Every row comes from one small tree of marks. Brackets hold a mark, then the marks that hang from it, in alphabetical order. Every link used is in the known rows. Which tree was each row made from?
Known rows:
{gemem {kasa {seza {bifu sofalus zudu}}}}: [ -4  35   5 -17 -27 -16  15 -18 -16   0  13  32  29   4 -37  15  -5]
{zudu bifu}: [ -1  10   3 -40 -12  -6 -10   0  -4 -19   2   6   6  27 -16   0  -2]
{kasa gemem sepa {seza {bifu figek sofalus zudu}}}: [-21  55  29  26 -70 -31  -2  -2 -19   1  32   3  30  18  22  -3   5]
{sofalus {bifu seza {zudu dafup}}}: [ -3  25   8  -3 -28 -25  19 -36  46 -34 -13  15  39  18 -20 -40  29]
{sofalus {bifu figek {zudu dafup}}}: [  3  11   8  18 -22 -24  17 -40  40 -20   4  10  23  28 -19 -39  13]
{sofalus bifu}: [ 14   8  10 -12  -9  23   4   5   7 -30  -3  -9  20  17  -9  -6  15]
{gemem {kasa sepa {seza {bifu zudu}}}}: [-10  21  11 -28 -29  -3   6 -10 -21   5  21  31  22  10 -22  29   4]
{kasa gemem sepa {seza {bifu figek sofalus {zudu dafup}}}}: [-26  52  33  17 -65 -49   2 -16 -11   2  32   1  26  27  21  -9   7]
{dafup {zudu {bifu figek seza sofalus}}}: [-25   9 -16  11 -32 -45  -8 -16  14   0  16  31  16  32 -25 -33  -9]
{figek {bifu zudu}}: [  3  21  17   5 -24   4   0   2  27  22 -14   4  17 -15 -12 -20   0]
{figek {bifu seza {zudu dafup}}}: [ -9  27   7  -4 -24 -30  11 -27  48  17 -24  20  27  -4 -20 -40  16]
{zudu bifu dafup}: [-10   5  13 -57  -5 -42  -3 -28  14 -19   2   1  -2  45 -15 -13   1]
{gemem kasa}: [  0 -15 -17 -24  23   3   3 -14 -13 -14  12  18   4   1 -22  15  -9]
{figek {bifu seza sofalus zudu}}: [ -8  45  -4   5 -36 -25   4 -11  28  24 -15  23  36 -18 -15 -47  -4]
{bifu seza sofalus zudu}: [-18  43 -16  23 -39 -55   9 -30  21   4  -1  33  34 -15  -8 -51  -6]
{gemem {kasa sepa {seza {bifu figek sofalus}}}}: [-13  19  -8 -27 -23 -12   5 -13 -34  14  30  35  19  22 -20  22  -8]
{seza {bifu zudu}}: [ -8  36  28  10 -34  -8   4  -9  15  12 -13   5   5   6 -14  -2  -1]
{bifu sofalus}: [ -4  17  -7  -3  -8 -23  -3  -1 -13   9  11   0   4  -1   7 -19 -22]

Write each row's tree:
[-17  36  26  12 -49  -4  -2   7 -24  -5  25  -3  21  27  20  22  20]	{kasa gemem sepa {seza {bifu figek}}}
[-24  22 -23 -35 -19 -80   5 -57  20 -10   8  34  15  53 -25 -49  -5]	{zudu {bifu figek seza sofalus} dafup}
[-15  12  -7 -36 -13 -70  -1 -45   8  -3  18  15   0  53 -17 -38 -18]	{zudu {bifu figek sofalus} dafup}
[-13  17   8 -59 -11 -61  -6 -28   2 -11  11   1   1  45 -10 -29 -17]	{zudu {bifu sofalus} dafup}
[  1  24 -14  30 -34 -10  20 -35  42 -27  -7  32  43  15 -27 -41  24]	{sofalus {bifu figek seza zudu}}
[-16  27  19  22 -29 -41  13 -43  33  20  -8  17  -1  28 -21 -20   0]	{seza {bifu figek {zudu dafup}}}
[-18  14  -2 -56 -11 -52   3 -40  24 -25  -8  20  12  44 -23 -23  14]	{zudu {bifu seza} dafup}
[-14  40  39  -6 -49   3  -6  21 -29 -11  20 -14  21  20  25  29  20]	{kasa gemem sepa {seza bifu}}
[  3  13 -22  11 -15   4  16 -24  24 -28  -8  24  35  26 -23 -26  26]	{sofalus {bifu figek seza}}
[-12  14 -28 -17 -20 -26   1 -29  14 -18  -1  38  20  35 -30 -20   9]	{zudu {bifu figek seza}}
[-14  44   7  30 -42 -37   6 -27  11  27   1  19   8  15 -16 -27 -20]	{seza {bifu figek sofalus zudu}}
[-13  41   3  -5 -30 -48   8 -28  38  25 -15  20  30  -6 -15 -55  -2]	{figek {bifu seza sofalus {zudu dafup}}}
[ -5  34 -12 -14 -18 -11   0   1  11  23 -16  15  27  -7 -11 -31  -3]	{figek {bifu seza sofalus}}
[ -9  14   5 -40 -17   6   4  -2 -32   4  20  26  17  17 -20  38   4]	{gemem {kasa sepa {seza bifu}}}
[-10  20  23   1 -36  -2  -7  19 -28 -19  31 -13  25   6  34  19  20]	{kasa gemem sepa seza}
[-21  36 -36  51 -40 -66  15 -51  29  13   8  51  33  -4 -16 -64  -9]	{bifu figek seza sofalus zudu}
[-12  33  -1  13 -23 -22   3 -15  -6  25   0  12  -1  25 -12 -12 -19]	{seza {bifu figek sofalus}}
[-16  59  32  32 -57 -50  14 -27   5 -11  15   1  32  21  -2 -15  10]	{kasa gemem {seza {bifu figek sofalus {zudu dafup}}}}
